Each row was made from one small tree. The marks that hang from a mark follow it in brackets, in the order of their numbers. Every link used is in the known rows. Write each row's tree.
Known rows
j197(j329(j622)): 2.95 -4.56 1.33 -0.07 -2.56 1.77 0.50 -2.17 0.94 1.28 0.67 2.41 -0.32 -1.42 -1.26 0.62 2.98 -0.72 4.01 3.60 3.64 -1.87
j197(j329): 1.52 -3.06 2.48 -0.97 -1.11 -1.40 1.40 -1.56 0.92 0.66 0.51 -0.10 1.39 0.86 -0.09 0.58 1.94 -0.12 1.70 0.80 1.71 -0.08
j554(j197(j329)): 1.59 -1.44 2.69 -0.18 -0.03 -1.17 1.04 0.24 0.64 -0.37 1.92 -0.49 5.21 1.34 0.03 0.89 0.99 -0.34 2.15 2.24 -0.61 0.24
j197(j554): 0.21 -1.18 1.96 -1.82 -1.86 -1.50 0.28 -0.92 0.91 1.09 1.58 -1.93 -0.25 1.63 0.40 1.56 3.01 -0.21 -0.54 -0.18 3.17 0.65
j622(j329 j554 j576 j758): -0.79 1.15 -0.63 -2.06 -0.29 -0.65 -0.11 -0.84 -0.57 -2.49 1.12 -3.83 2.03 -0.77 -1.56 -3.29 -3.49 -2.32 -1.47 -2.33 -4.62 1.49
j197(j329(j622(j758)) j554 j640): -0.07 -2.86 2.23 5.50 -1.79 -2.60 -0.06 1.42 0.81 0.82 2.07 0.61 -6.52 -0.94 0.36 1.46 2.88 0.11 0.03 3.87 2.89 -3.03
j197(j329(j622(j576)) j554 j640): -1.43 -0.30 4.26 4.63 -2.27 -1.06 0.88 1.98 2.16 -0.24 -0.71 3.48 -2.17 0.59 -0.43 0.75 1.12 0.95 1.53 2.04 2.73 -2.43
j329(j197(j554)): 1.88 -1.97 0.65 -0.68 -2.36 -1.60 -0.44 0.56 0.83 2.41 -1.22 -0.09 -2.70 1.47 -0.20 0.98 3.23 -1.51 2.37 0.90 4.08 0.22
j622(j329 j554(j197) j576 j758): -0.49 2.66 -0.42 -1.32 1.06 -0.70 -0.69 1.19 -0.84 -3.45 2.42 -4.24 5.63 -0.40 -1.28 -2.96 -4.35 -2.33 -0.93 -1.07 -6.89 1.78
j622(j329(j197) j554 j576): 0.70 2.10 -0.51 -3.25 -0.78 0.44 -0.62 0.82 -0.08 -0.14 -3.79 0.62 2.70 -0.09 -2.07 -2.72 -2.13 -2.12 2.07 -1.90 -1.46 1.69
j576(j197(j329(j622) j640)): 0.75 0.40 -0.78 0.59 1.13 1.90 -0.30 0.33 0.15 1.55 -0.15 3.17 -2.93 -0.54 0.71 2.21 1.96 1.78 0.68 0.88 2.53 -2.45
j758(j622): 0.54 -4.95 -2.57 -2.12 -1.89 2.30 0.87 -6.32 -0.52 1.00 0.92 -0.83 1.59 -0.68 1.14 0.69 0.47 0.77 -0.60 0.18 1.43 2.36
j576(j197(j329(j622) j554 j640)): -0.60 3.44 1.06 2.27 0.50 0.32 -0.70 2.21 1.04 2.00 0.18 2.99 -4.90 -0.12 0.51 3.78 2.40 2.01 -0.87 1.49 2.57 -3.43
j554(j197(j329(j622) j640)): 1.00 -2.06 2.26 2.89 0.19 0.43 0.28 1.62 0.44 0.22 0.84 2.42 1.95 -0.18 0.74 0.93 2.32 1.02 2.54 4.13 2.82 -1.08
j554(j197(j329(j622(j758)) j640)): 1.41 -4.15 0.91 4.93 0.24 -0.83 -0.21 1.20 -0.21 -0.72 2.52 -0.02 -0.86 -0.63 0.88 0.20 1.50 -0.34 2.10 4.74 0.49 -1.72
j622(j329 j554(j197(j640)) j758): -1.50 2.97 -0.50 -0.84 2.83 -2.03 -0.92 2.99 -1.97 -1.42 1.84 -4.31 3.13 -0.32 1.30 -1.12 -1.56 -0.06 -3.91 -1.15 -2.74 2.22
j576(j197(j640)): -0.91 0.99 -1.58 -2.45 2.62 0.40 0.18 -0.31 -0.65 0.96 -0.28 -1.49 -0.80 2.25 2.50 1.59 1.50 2.20 -2.03 -3.62 1.93 0.86
j758(j622(j554)): -0.40 -2.13 -2.69 -3.04 0.31 2.29 1.09 -6.09 -1.34 -0.03 0.58 -0.75 1.97 -1.79 -0.57 -0.57 -0.63 0.60 -2.63 -1.78 -0.83 2.27
j622(j329 j554 j576(j197(j640))): -3.25 8.14 -1.16 -3.53 3.53 0.93 -0.53 2.15 -0.71 -1.27 -2.01 -0.76 2.21 0.99 0.44 -0.48 -3.72 1.72 -4.19 -6.26 -3.63 1.44
j622(j554(j197) j758): 1.23 -1.82 -1.10 -0.91 2.34 -1.13 0.19 -0.93 -1.49 -2.44 3.89 -4.78 3.03 0.21 -1.07 -2.10 -0.37 -2.01 -0.91 -0.82 -3.96 1.24
j576(j197): 1.25 0.05 -2.44 -4.29 1.23 1.70 -0.03 -2.30 -0.27 0.95 1.12 -2.02 0.39 1.61 0.70 1.30 1.18 0.33 -0.04 -2.95 0.39 0.58

Which tree is each row?
1.03 -3.83 -2.11 0.61 -0.65 1.98 0.42 -3.27 -0.41 -2.74 2.22 -1.23 -1.15 -1.59 -3.04 -3.96 -1.08 -2.84 2.04 -0.27 -2.10 -0.69 : j329(j622(j554 j576 j758))
0.10 0.10 1.54 2.50 1.85 -2.41 1.44 0.20 0.11 -4.44 2.56 -2.26 3.92 0.65 -2.54 -2.78 -3.54 -2.17 0.71 0.03 -7.86 -0.22 : j622(j554(j197(j329)) j576 j758)
-1.88 4.51 1.09 -2.99 2.84 -0.57 -0.78 3.26 -1.33 -0.41 -0.26 -1.94 5.66 0.04 1.34 -0.24 -0.56 1.19 -3.43 -2.01 -0.55 2.72 : j622(j329 j554(j197(j640)))
0.62 -0.55 -0.28 -1.86 -1.08 -1.01 -1.19 2.63 -0.53 2.94 -3.85 0.53 -0.31 0.42 2.33 0.37 1.81 0.25 1.03 -0.09 5.05 1.93 : j622(j329(j197(j640)))
-0.17 3.37 -1.03 -0.09 3.43 1.74 -0.06 0.51 -0.55 0.51 -0.70 3.25 -2.67 -1.52 -1.11 0.82 0.78 1.68 -1.34 -0.94 -0.07 -2.52 : j576(j197(j329(j622(j554)) j640))
-0.13 -1.68 -0.89 1.65 -1.48 -2.07 -0.78 2.56 -0.42 -0.06 -2.79 -1.49 -1.83 1.05 1.55 -2.14 -1.76 -1.30 1.65 -0.28 0.12 1.45 : j622(j329(j197(j640)) j576 j758)
1.40 -0.50 -2.91 -2.21 -0.61 4.65 -0.48 -2.96 0.62 -0.76 0.70 1.27 0.26 0.24 -1.03 -0.37 -0.34 -0.73 3.18 -0.77 -0.14 -0.95 : j329(j622(j576(j197)))
0.56 0.48 -1.74 -1.41 -3.72 0.69 -1.78 -1.30 -0.01 3.83 -2.00 1.15 -1.50 -2.11 0.82 2.37 -0.15 -0.48 -0.64 3.19 1.83 1.24 : j758(j622(j329(j197(j554))))
-1.36 2.92 -0.09 -1.29 0.67 -0.50 -0.39 3.08 -0.39 -0.07 -5.08 0.99 1.27 0.36 -0.41 -2.44 -1.92 -0.18 -0.08 -3.08 -0.02 1.88 : j622(j329(j197(j640)) j554 j576)
-1.42 1.21 -1.37 0.64 -2.50 -0.34 -1.49 0.88 -0.35 3.91 -3.44 1.71 -2.64 -1.29 2.69 2.73 0.18 1.55 -2.43 2.09 3.31 1.60 : j758(j622(j329(j197(j554 j640))))
-0.17 -1.22 1.13 1.09 -0.98 -2.68 -0.11 2.63 0.42 2.49 -2.68 0.36 -3.80 2.13 1.56 1.21 3.59 0.53 0.17 -0.02 5.53 0.41 : j329(j197(j554 j640))
-1.39 -1.34 -1.97 -1.69 0.03 2.48 1.74 -5.97 -0.65 -2.21 -0.05 -0.14 3.32 -0.77 -1.59 -1.85 -3.22 0.21 -1.51 -2.54 -3.48 2.30 : j758(j622(j554 j576))
-0.61 1.56 0.52 -0.33 2.63 -0.93 0.76 1.03 0.04 0.95 -0.54 0.35 -1.16 1.68 1.87 2.25 0.90 2.41 -1.48 -2.22 0.43 -0.83 : j576(j197(j329 j640))
-3.17 5.54 2.85 2.33 1.43 -2.41 0.92 3.02 1.71 -0.58 -0.76 1.11 -1.65 2.82 0.66 2.30 -1.15 2.19 -2.12 -2.31 -2.06 -1.78 : j622(j576(j197(j329 j554 j640)))
-0.06 -4.93 1.31 5.61 -1.61 -0.68 1.00 -0.36 0.64 -1.63 0.73 1.18 -2.88 -0.14 -0.23 -1.61 -0.04 -0.41 2.94 2.26 0.08 -2.04 : j197(j329(j622(j576 j758)) j640)
-1.86 2.25 -1.92 -3.23 -0.98 2.63 0.19 -3.88 -0.59 -1.09 -0.65 -0.13 4.64 -2.12 -1.02 -1.27 -4.58 0.26 -2.73 -2.09 -3.92 2.85 : j758(j622(j329 j554 j576))
-0.09 -1.23 3.14 4.06 -0.31 0.60 0.76 1.91 1.16 -1.84 -0.17 3.03 3.61 0.77 -0.02 -0.55 -0.12 0.48 3.52 2.70 0.30 -1.11 : j554(j197(j329(j622(j576)) j640))
1.43 -2.63 0.05 2.25 -2.27 0.13 -1.04 1.95 0.51 3.01 -2.29 3.10 -5.47 0.02 0.56 1.00 4.58 -0.18 2.67 2.85 7.54 -1.23 : j329(j197(j554 j640) j622)
-0.35 -0.86 3.33 1.68 1.46 -2.36 1.13 2.36 0.34 -0.30 0.49 -0.10 3.81 1.98 1.93 0.98 1.44 1.63 0.10 0.76 0.89 0.60 : j554(j197(j329 j640))
-1.80 7.52 0.12 -3.50 -0.76 0.19 -1.50 1.47 1.15 0.37 0.40 -1.36 1.04 1.35 0.17 2.03 -2.26 0.03 -2.03 -2.36 -2.50 0.20 : j622(j329 j576(j197(j554)))
0.25 0.22 -2.10 -0.38 1.23 -2.16 -1.26 2.78 -1.90 1.05 -2.34 -1.85 -3.18 -1.02 0.62 -1.87 -0.22 -1.15 -1.53 -1.20 0.20 1.21 : j622(j329(j197(j640)) j554 j758)
1.22 -5.82 0.37 4.26 -1.08 -0.92 0.49 -0.34 -0.03 0.39 1.35 0.49 -4.63 -1.10 0.56 -0.30 2.26 -0.11 1.40 3.16 2.93 -2.10 : j197(j329(j622(j758)) j640)
0.83 -2.02 -0.57 -1.71 -0.63 3.19 0.60 -2.95 0.26 -1.94 -0.09 1.08 1.90 -0.94 -2.99 -3.09 -0.26 -1.51 2.41 -0.99 0.30 0.00 : j329(j622(j554 j576))
1.41 -2.88 0.25 2.84 -0.73 0.52 0.83 -2.02 0.37 -2.93 1.69 0.70 -1.31 -1.87 -3.83 -3.16 -1.61 -2.56 2.46 1.54 -3.47 -2.34 : j197(j329(j622(j554 j576 j758)))
2.85 -2.37 -2.85 1.10 -0.05 1.64 -0.89 -2.23 -0.04 0.58 2.97 0.13 -4.75 -1.73 -0.95 0.79 0.76 -1.46 2.15 2.94 -1.37 -3.27 : j576(j197(j329(j622(j758))))
-2.18 6.34 -4.64 -4.46 1.51 4.22 -0.63 -3.81 -1.04 -0.87 -0.46 -0.07 3.06 -1.96 -0.89 0.12 -5.91 0.80 -4.26 -3.64 -6.76 1.82 : j758(j622(j329 j554 j576(j197)))
-1.89 4.91 2.15 1.05 1.94 -2.66 0.29 2.83 0.97 1.51 0.00 0.51 -3.07 2.05 1.58 3.92 1.49 2.60 -2.98 -1.44 0.60 -1.76 : j576(j197(j329 j554 j640))
